What can hang from each mark
C: G
R: P
F: B R
G: C P
P: D G R Z
Z: P
D: P

In the rows, zero is written as 100.
Known rows, with every way that one mark hangs from another
R{P{D}}: 115 91 90 94 85 101 78 95 105 98 114 55 89 55 98 90
C{G{P{D}}}: 112 72 78 86 107 77 40 100 92 52 63 90 93 51 107 116
Z{P}: 88 104 99 81 106 82 98 103 95 93 88 120 95 86 100 111
F{R{P}}: 98 82 108 124 105 118 102 104 108 98 119 83 85 77 97 97
P{D G}: 119 80 89 50 98 72 59 94 103 94 77 55 92 78 112 107
R{P{Z}}: 99 90 99 76 98 98 76 115 100 112 99 74 94 54 93 87
D{P{G R}}: 102 81 84 92 107 74 98 79 100 112 53 101 93 64 97 127
G{C P{D R}}: 110 59 70 91 88 65 74 62 79 72 46 114 88 54 99 126
C{G}: 100 89 94 87 115 91 71 114 107 80 87 111 101 93 101 103
F{B R{P{D G{C} Z}}}: 102 50 102 57 92 77 39 102 108 111 66 49 76 54 110 105
F{B R{P{D G}}}: 114 68 106 83 91 106 63 102 109 111 97 38 75 69 108 106
C{G{P}}: 98 81 89 98 120 88 54 108 91 54 64 124 97 68 100 115
F{B R{P{D}}}: 110 77 106 117 81 125 90 102 103 115 119 50 79 76 102 100
R{P}: 101 100 102 106 97 111 93 103 105 98 115 85 93 75 92 89
G{P{D}}: 112 84 83 97 91 85 69 85 86 73 75 80 91 61 106 112
C{G{P{R}}}: 106 65 75 81 113 81 70 95 79 63 50 132 94 60 95 131

Rows
98 82 102 78 110 75 58 92 110 80 73 98 89 70 97 93
R{P{G{C}}}
114 47 70 15 95 39 51 81 92 106 33 77 91 53 109 122
P{D G{C} R Z}
118 66 71 43 84 72 84 92 85 124 72 61 96 54 102 115
P{D R Z}
93 73 83 101 109 57 93 65 103 97 38 126 92 68 98 125
D{P{G{C} R}}
84 85 98 55 119 47 64 93 99 72 48 133 91 81 107 116
Z{P{G{C}}}
114 74 98 113 94 108 87 96 110 99 118 47 80 59 103 98
F{R{P{D}}}
106 63 74 25 101 33 64 74 89 84 35 107 85 57 107 133
Z{P{D G{C} R}}
91 63 80 72 108 46 75 78 100 111 23 112 94 48 100 125
D{P{G{C} R Z}}
116 55 65 54 86 67 65 86 72 97 49 74 91 33 101 126
G{P{D R Z}}
94 82 81 106 95 82 110 88 93 132 63 101 98 51 95 119
D{P{R Z}}
114 70 72 17 100 48 70 86 85 98 51 84 84 53 107 135
Z{P{D G R}}
116 70 84 24 97 59 43 104 101 109 64 39 94 58 114 107
P{D G Z}
92 87 93 85 113 68 69 100 108 116 54 79 97 53 104 109
D{P{G Z}}
101 75 119 94 103 113 76 110 109 110 97 71 80 87 103 104
F{B R{P{G}}}
